What can hang from each mark
pofoz: lele
toge: lele
sofu: lele
lele: buto kivi lilasu midup pova sofu vife
midup: lele teked
pova: lele
buto: lele

Every row comes from one small tree of marks. The marks that hang from a mark follow it in brackets, in alphabetical order. Every link used is in the known rows. Which tree was each row made from?
Known rows
pova[lele[buto]]: [ 1.77 -1.36  0.78  2.86 -0.99 -0.87  0.10  0.77  0.21 -0.77 -0.15  0.62
  0.12 -0.38  0.84  0.71  0.16 -0.76  0.27 -0.33 -0.12 -0.17 -0.96  0.60
 -0.71 -0.65 -1.42 -0.02 -0.47 -1.11 -1.28]
sofu[lele[buto kivi lilasu midup[teked] pova]]: [-1.17  0.64 -2.02 -1.94  0.07  0.37 -1.26  0.10  1.43 -0.97 -1.86 -0.57
 -0.19  0.67 -1.49  0.00  1.02  0.35  0.16  0.32  0.32  0.10  0.02  0.63
  1.01  0.33  0.98 -0.86 -0.20  1.97 -0.35]
sofu[lele]: [ 1.38  0.10  5.31  3.04 -0.96 -1.12  0.33  0.52 -1.44  0.18 -0.52 -0.52
  0.12 -1.41  0.71  1.71 -0.02 -0.88  0.36 -1.03  0.13 -1.01 -0.73  0.64
 -0.55 -0.62 -3.40  0.31 -0.31  0.17 -0.27]
pofoz[lele[lilasu midup sofu vife]]: [ 0.50  0.16  0.65 -0.89  1.11  0.45  1.17 -1.02 -1.00  0.87 -1.19 -0.11
  0.25  0.06 -0.51  0.53 -0.73 -0.43 -0.50 -0.43 -0.20 -0.75  0.92 -0.89
 -0.09  0.26  0.82 -0.57  0.49 -0.18  0.41]
pofoz[lele[kivi pova sofu]]: [-0.03  0.55  2.13  0.75 -1.22  0.34 -0.42  0.61 -0.03  1.54 -1.21 -0.65
 -0.24 -0.46 -0.13  0.34  1.28 -0.03 -0.35 -0.41  0.09 -1.72  1.15  0.17
 -0.05 -0.31 -0.49  0.09 -0.09  0.32 -0.69]
buto[lele[kivi pova]]: [ 0.65  0.11 -0.35  1.70 -2.38 -0.39  0.09  1.00 -0.49  1.62  2.20 -0.99
 -0.38 -0.52  1.15  0.01  1.58 -0.45  0.46  0.09  0.30  0.26 -0.36  0.66
 -0.39 -0.69 -1.93  0.73 -0.12 -0.77 -1.33]
midup[lele[kivi sofu vife] teked]: [-0.18  0.35  1.22  1.79  0.25  0.01 -1.16 -0.24  0.56  1.07 -0.11  0.47
  0.33 -1.65 -0.54 -0.34 -1.86  0.60 -0.13 -0.43 -0.20  0.16 -0.80 -0.09
  0.15 -0.37 -0.57  1.93  0.76 -0.52  0.43]
lele[lilasu]: [ 1.22 -0.74  5.83  2.69  0.37 -0.48  0.90  0.42  0.09 -0.53  0.88  0.33
  0.09 -0.36  1.94  1.28  0.41 -1.07  0.06 -0.36  0.17 -0.82 -0.18  0.18
 -0.32 -0.87 -2.94  1.49 -0.52  0.01 -1.55]
midup[lele[kivi lilasu pova sofu] teked]: [-1.17  0.35  2.72  0.26  1.02  0.05 -1.69  0.60  1.83 -0.46 -0.01  0.03
 -0.01 -1.27 -0.89  0.14 -0.16  0.73 -0.31 -0.12  0.14 -0.66  0.01  0.30
  0.68 -0.14 -0.16  2.09  0.35  1.35 -0.95]
lele[kivi lilasu midup[teked] pova sofu vife]: [-1.48  1.14 -2.04 -2.80  1.51  1.02 -0.14 -0.41  0.64  0.01  1.77  0.05
 -0.11  0.39 -1.27 -1.26 -0.18  1.13 -0.31  1.26  0.28  1.11  0.84 -0.96
  0.89  0.36  3.21  0.33  0.31  0.40  0.76]
toge[lele[buto midup]]: [ 0.59 -1.15  0.04  0.33 -1.77 -0.87  0.63  0.16 -1.29 -0.67 -1.45  0.18
  0.20  0.45  1.16  0.69 -0.37 -0.69  0.74 -0.64 -0.36 -0.01 -1.34  1.12
 -0.74  0.27 -2.88 -2.02 -0.67 -0.27  0.85]
pofoz[lele[buto pova]]: [ 0.69 -0.59  1.92  1.16 -1.84  0.04 -0.26 -0.27 -0.08 -0.08 -2.89 -0.15
 -0.07 -0.05 -0.50  1.14  1.17 -0.35 -0.08 -1.06  0.20 -1.93  0.18  0.63
 -0.02 -0.89 -1.22 -1.14 -0.57  1.20 -0.88]
pofoz[lele[midup sofu]]: [ 1.52 -0.20  0.14  1.21 -1.20 -0.12  0.73 -0.71 -1.61  0.88 -1.58  0.13
  0.27 -0.72 -0.59  1.37 -0.68 -0.55 -0.14 -1.09 -0.50 -1.29 -0.63  0.25
 -0.45  0.23 -0.32 -0.95  0.17 -0.14  0.06]
toge[lele[midup]]: [ 1.02 -0.86  2.88  1.01 -1.88 -1.38  1.11  0.72 -2.08 -0.03  0.10 -0.18
  0.25 -0.33  1.44  1.16 -0.54 -0.80  0.81 -0.66 -0.27 -0.02 -1.42  1.03
 -0.99  0.02 -3.92 -1.50 -0.63 -0.60  0.60]
lele[midup[teked] sofu]: [ 1.43 -0.11 -1.11  1.94 -0.67 -0.33  0.17 -1.01 -1.17 -0.45  0.81  1.23
  0.35 -1.06 -0.53  0.75 -1.83  0.30  0.22 -0.21 -0.43  0.22 -2.14  0.32
 -0.14  0.24  0.74  0.09  0.02 -0.54  0.53]
lele[buto lilasu midup[teked] pova sofu vife]: [-1.17  0.46 -3.63 -2.98  1.76  0.87 -0.22 -1.81  0.28 -1.68  0.12  0.89
 -0.01  0.85 -1.88 -0.82 -0.83  1.27 -0.40  0.69  0.08  0.71  0.22 -0.90
  0.85  0.52  4.25 -0.75  0.17  1.05  1.40]
pova[lele[vife]]: [ 1.79 -0.65  3.45  2.58 -0.29 -1.02  0.95  0.84 -0.87  0.53  1.83  0.21
  0.23 -1.04  0.66  0.47 -0.49 -0.65  0.18 -0.12  0.12  0.55 -0.38 -0.24
 -0.81 -0.94 -1.73  0.49 -0.11 -1.90 -0.49]
sofu[lele[buto kivi lilasu midup pova]]: [-1.11  0.64 -0.99 -2.46  0.01  0.50 -0.33  0.42  0.63 -0.44 -1.72 -1.22
 -0.31  1.01 -0.95  0.18  1.59 -0.09  0.02 -0.09  0.25 -0.17  0.82  0.35
  0.65  0.56  0.55 -1.15 -0.28  2.05 -0.28]
buto[lele[lilasu pova sofu vife]]: [-0.10  0.60  0.39 -0.69  1.13 -0.18  0.80 -0.45 -1.05  0.68  3.09 -0.58
 -0.32 -0.26  0.65 -0.41  0.36  0.02 -0.17  0.50  0.23  0.14  1.05 -1.00
 -0.39 -0.09  0.64  0.82  0.57 -0.74  0.13]
midup[lele teked]: [ 1.43 -0.79  4.45  4.04 -1.25 -1.08 -0.78  0.04  0.09 -0.49 -0.68  0.74
  0.50 -2.49 -0.22  1.70 -1.62 -0.16  0.30 -1.37 -0.12 -0.59 -2.49  1.18
 -0.14 -1.00 -3.30  1.45  0.08  0.37 -0.86]
toge[lele[midup sofu vife]]: [ 0.15  0.00  1.19 -0.77 -0.19 -0.90  1.29 -0.16 -2.65  0.48  0.71  0.01
  0.25 -0.09  0.89  0.03 -1.43 -0.16  0.36 -0.20 -0.35  0.42 -0.31 -0.25
 -0.94  0.61 -1.43 -1.46  0.04 -1.21  2.27]

Which tree is each row?
[-1.00  0.31 -4.49 -2.34  1.48  1.48  0.49 -0.93  0.69  0.33 -0.42  0.22
 -0.01  1.81  0.13 -1.44 -0.19  0.13 -0.42  0.56 -0.30  0.87  1.11 -1.06
  0.40  0.76  2.85 -0.02  0.33 -0.29  0.77]
lele[buto kivi lilasu midup sofu vife]
[-0.40 -0.24 -1.25 -0.31  2.00  0.38 -0.21  0.70  1.72  0.22  0.48  0.28
 -0.12  0.93  0.92 -1.42  0.43 -0.17 -0.41  1.04 -0.09  0.50  1.54 -0.92
 -0.13  0.16  1.55  1.05  0.33 -1.61 -0.64]
pova[lele[buto kivi lilasu sofu vife]]
[-1.49  0.31 -3.57 -2.78  0.48  1.35 -0.50 -0.65  1.70 -0.67 -0.34  0.24
 -0.15  1.31 -1.28 -1.36  0.48  0.84 -0.08  1.05  0.39  1.31  0.39 -0.36
  1.26 -0.12  2.57 -0.50 -0.20  1.06  0.17]
lele[buto kivi lilasu midup[teked] pova vife]
[ 0.81 -0.23  2.03  1.14 -0.61 -0.78  0.59  0.46 -0.47  0.08  2.40 -0.70
 -0.31 -0.51  1.18  0.71  1.32 -0.67  0.27  0.04  0.36 -0.32 -0.08  0.27
 -0.39 -0.61 -1.90  0.71 -0.10 -0.12 -1.55]
buto[lele[lilasu pova]]
[ 0.53 -0.67  0.00  2.61 -0.19 -0.44 -1.48 -0.92  0.62 -1.10 -2.05  1.30
  0.40 -1.41 -0.67  0.72 -1.91  0.35 -0.05 -1.12 -0.48 -0.82 -1.98  0.78
  0.01 -0.11 -0.45  1.13  0.37  0.47 -0.01]
midup[lele[buto sofu] teked]
[-0.03  0.52  6.40  0.34  0.66 -0.81  0.11  0.81 -0.56 -0.64  0.13 -1.02
 -0.19 -0.67  0.16  1.50  1.15 -0.44  0.04 -0.44  0.61 -1.31  0.69  0.24
  0.01 -0.49 -2.13  0.25 -0.40  1.53 -0.65]
sofu[lele[lilasu pova]]
[-0.71  0.43 -5.92 -1.15 -0.98  0.88 -1.08 -0.70  0.70 -0.48 -0.50  0.61
 -0.11  0.63 -1.56 -0.88 -0.03  1.21  0.01  0.49 -0.16  0.58 -0.76  0.42
  0.69  0.62  3.41 -0.76 -0.20  0.72  0.58]
lele[buto kivi midup[teked] pova sofu]
[-1.07  0.35 -5.53 -1.80  1.73  1.43 -0.64 -1.33  1.51 -0.18 -0.59  0.93
  0.09  1.38 -0.50 -1.69 -0.87  0.63 -0.31  1.13 -0.21  1.23  0.26 -0.82
  0.79  0.65  3.19  0.32  0.40 -0.40  0.70]
lele[buto kivi lilasu midup[teked] sofu vife]
[-1.22  0.02 -0.77  0.04  1.84  0.67 -1.61 -0.57  2.34 -0.20 -1.67  0.70
  0.20 -0.27 -0.45 -0.94 -1.19  0.54 -0.42  0.09 -0.14  0.02  0.16 -0.33
  0.65 -0.03  0.79  2.03  0.73  0.26 -0.05]
midup[lele[buto kivi lilasu sofu vife] teked]
[-1.62 -0.01 -2.28 -3.01  1.19  0.40  0.28  0.04  0.17  0.17 -0.94 -0.18
 -0.03  1.83  1.28 -1.41 -0.01 -0.15  0.03  0.75 -0.33  0.60  1.20 -0.51
 -0.16  0.95 -0.02 -0.99  0.07 -0.67  1.44]
toge[lele[buto kivi lilasu midup sofu vife]]
[-1.63  1.04 -1.48 -3.50  0.74  0.78  0.00 -0.04  0.26  0.13 -1.36 -1.29
 -0.23  1.21 -1.29 -0.51  1.13  0.17 -0.12  0.13  0.42  0.44  1.43 -0.38
  0.75  0.45  1.35 -1.33  0.03  1.69  0.68]
sofu[lele[buto kivi lilasu midup pova vife]]
[-0.50  0.92  5.93 -0.65  1.35 -0.49  0.59  0.27 -0.83 -0.09  0.46 -1.18
 -0.15 -0.44 -0.19  0.75  0.64 -0.16 -0.11 -0.21  0.69 -0.60  1.32 -0.59
  0.10 -0.57 -1.28  0.11 -0.09  1.19  0.36]
sofu[lele[lilasu pova vife]]
[-0.93  0.71 -4.47 -2.56 -0.82  1.38  0.02 -0.93 -0.29  1.46 -2.47 -0.50
 -0.13  1.01 -1.84 -0.82  0.43  0.53 -0.47 -0.28 -0.12 -0.37  1.31 -0.52
  0.45  0.48  2.86 -1.79  0.26  0.62  1.05]
pofoz[lele[buto kivi midup pova sofu vife]]
[-0.54  0.38 -0.14 -0.75  0.33  0.50  0.37 -1.09 -0.87 -0.34  0.40  0.35
 -0.15  0.35 -0.42 -0.55 -0.16  0.77 -0.38 -0.13  0.13 -0.21  0.78 -0.83
 -0.04 -0.18  2.06 -0.37 -0.11  0.37  1.47]
lele[buto pova sofu vife]
[ 0.01 -0.70  2.00  0.95  1.18 -0.12 -0.26 -0.28  0.68 -1.00 -1.83  0.38
  0.22 -0.43  0.29  0.94 -0.80 -0.36 -0.41 -1.32 -0.40 -1.39 -0.21  0.16
 -0.09  0.14 -0.77  1.29  0.36  0.97 -0.47]
midup[lele[buto lilasu sofu]]
[-0.30  0.90  1.13 -1.16  0.72  0.17  0.73  0.32 -0.41  1.06 -0.32 -1.19
  0.05  0.23  0.01  0.10  0.18 -0.52  0.05  0.03  0.19  0.53  0.76 -0.43
  0.24  0.25 -0.86 -0.10  0.29  0.21  0.26]
sofu[lele[kivi lilasu midup vife]]
[-0.96  0.28  1.36 -2.13 -1.47 -0.34  0.86  0.98 -1.46  1.22  0.86 -1.08
 -0.10  0.43  0.38 -0.52  0.50  0.12  0.54  0.21  0.23  0.96  0.41  0.20
 -0.26  0.00 -1.97 -1.78 -0.43 -0.12  1.43]
toge[lele[kivi midup pova vife]]
[-0.31 -0.20  0.22  0.68 -1.74  0.61 -0.42  0.60  0.89  0.06 -0.62 -0.18
 -0.30  0.71  0.53 -0.21  1.67  0.09  0.09 -0.11  0.30 -0.27  0.27  0.58
  0.24 -0.63 -0.57  0.03 -0.79  0.80 -0.78]
lele[buto kivi pova]
[-0.76 -0.34  2.05 -0.57 -0.60 -0.89 -0.16  0.41 -0.89 -0.87 -0.57  0.12
 -0.21  0.44  1.14  0.09  0.39  0.14  0.23 -0.16 -0.06 -1.00  0.34  0.50
 -0.64  0.25 -1.44 -1.20 -0.60  0.32  1.16]
toge[lele[buto pova sofu]]
[-0.32 -0.09 -4.15 -0.49 -2.10  0.71 -1.01 -0.29  0.93 -0.64 -0.87  0.46
 -0.11  0.48 -1.20 -0.38  0.54  0.72  0.31  0.27  0.08  0.84 -1.23  0.88
  0.83 -0.10  1.52 -1.00 -0.58  1.02 -0.22]
lele[buto kivi midup[teked] pova]
[ 0.71 -0.53  2.94  3.46 -1.47 -0.45 -1.43  0.69  1.15  0.45 -0.77  0.36
  0.35 -1.85 -0.04  0.82 -0.87 -0.06  0.32 -0.92 -0.06 -0.17 -1.87  1.21
  0.15 -0.86 -3.08  1.85  0.10  0.12 -1.28]
midup[lele[kivi] teked]
[ 1.35 -0.90 -0.55  2.22 -0.07 -0.71 -0.11  0.39  0.02 -0.71  0.13  0.88
  0.09 -0.31  0.68  0.29 -0.28 -0.37 -0.02 -0.14 -0.39 -0.40 -0.55  0.15
 -0.81  0.02  0.22  0.21 -0.08 -1.33 -0.56]
pova[lele[buto sofu]]
[ 0.48  0.11 -0.96  1.56  0.21 -0.16  0.09  0.55  0.40  1.31  2.03 -0.37
 -0.24  0.02  2.21 -0.44  0.84 -0.82  0.04  0.62 -0.17 -0.10  0.33 -0.11
 -0.51  0.15 -1.14  2.07  0.51 -1.61 -1.49]
buto[lele[kivi lilasu sofu]]
[ 1.26 -0.13 -2.93  0.52  0.09 -0.50  1.11 -0.57 -1.34  0.40  2.04 -0.15
  0.01 -0.17  0.85  0.52 -0.37 -0.73  0.16 -0.05 -0.38  0.23 -0.85 -0.07
 -0.63  0.64  0.08  0.47  0.57 -1.13 -0.50]
buto[lele[lilasu midup sofu]]
[ 0.83 -0.16 -0.11 -0.55  1.85 -0.41  1.35  0.21 -0.74 -0.09  2.13  0.22
  0.23 -0.15 -0.25  0.04 -0.95 -0.21 -0.26  0.33 -0.21  0.78  0.31 -0.99
 -0.50  0.46  1.59  0.00  0.50 -1.47  0.25]
pova[lele[lilasu midup sofu vife]]
[ 0.86 -0.51 -1.01  1.16  0.70 -0.40  0.35 -0.13 -0.36 -0.11  0.54  0.76
  0.13 -0.12  0.26 -0.46 -0.79 -0.05 -0.18  0.07 -0.25  0.23  0.07 -0.64
 -0.64 -0.07  1.23  0.00  0.21 -1.80  0.52]
pova[lele[buto sofu vife]]
[-0.83 -0.08  5.90 -0.73  0.99 -1.11  0.30  1.10 -0.65 -0.83  1.10 -0.42
 -0.23  0.07  1.64  0.46  0.73 -0.16  0.10  0.23  0.22 -1.17  1.10  0.06
 -0.60  0.17 -2.47 -0.14 -0.47  0.38  0.35]
toge[lele[lilasu pova sofu]]
[-0.69  0.68  4.15 -1.11  2.05  0.23  0.88 -0.33 -0.59 -0.29  2.16 -0.10
 -0.14  0.03  0.23 -0.15  0.18  0.41 -0.54  0.40  0.42 -0.43  1.66 -1.29
  0.05 -0.26  1.01  0.90  0.06  0.43  0.70]
lele[lilasu pova sofu vife]
[ 0.60  0.20 -3.39  0.29  0.16 -0.12 -0.18  0.31  0.02  0.78  1.76  0.60
  0.24 -0.60 -0.87 -0.95 -1.28  0.51  0.07  0.88 -0.30  1.63 -0.74 -0.39
 -0.12  0.29  1.88  0.08  0.51 -2.12  0.40]
pova[lele[kivi midup[teked] sofu vife]]
[-0.90  0.22 -0.16 -0.49 -1.02  0.95 -0.06 -0.01  0.49  0.70 -0.14 -0.22
 -0.26  0.83  0.12 -1.04  1.12  0.33 -0.08  0.20  0.41  0.42  0.93 -0.27
  0.35 -0.78  0.37 -0.12 -0.50  0.41  0.22]
lele[buto kivi pova vife]
[-0.31  0.53 -3.07 -1.98 -0.42  0.41  0.97  0.13 -0.50  1.57  2.52 -1.30
 -0.31  0.38  0.02 -0.75  1.04 -0.15  0.17  0.59  0.30  1.40  0.63 -0.39
  0.16  0.07  0.52 -0.17  0.43 -0.40 -0.40]
buto[lele[kivi lilasu midup pova vife]]
[ 0.06 -0.52 -5.00 -0.41  1.03  0.22 -1.07  0.44  2.07 -0.92 -0.09  0.86
  0.06  0.61 -0.41 -0.81 -0.20  0.16 -0.05  1.05 -0.37  0.78 -0.45  0.12
  0.27  0.85  2.51  0.25  0.25 -1.03 -1.01]
pova[lele[buto kivi lilasu midup[teked] sofu]]
[-0.94 -0.13 -3.38 -1.61 -0.34  1.00 -0.98 -0.09  2.06 -1.26 -0.82  0.32
 -0.17  1.05 -0.90 -0.52  1.03  0.57  0.09  0.73  0.26  0.57 -0.23  0.53
  1.15  0.03  1.60 -0.36 -0.48  1.45 -0.91]
lele[buto kivi lilasu midup[teked] pova]
[ 1.91 -1.26 -2.29  1.37 -1.38 -0.68  0.60  0.35 -0.50 -0.80 -0.27  0.50
  0.25 -0.07 -0.21  0.83 -0.27 -0.60  0.34 -0.57 -0.35  0.49 -1.59  0.69
 -0.52 -0.01  0.02 -1.15 -0.35 -0.82 -0.67]
pova[lele[buto midup]]
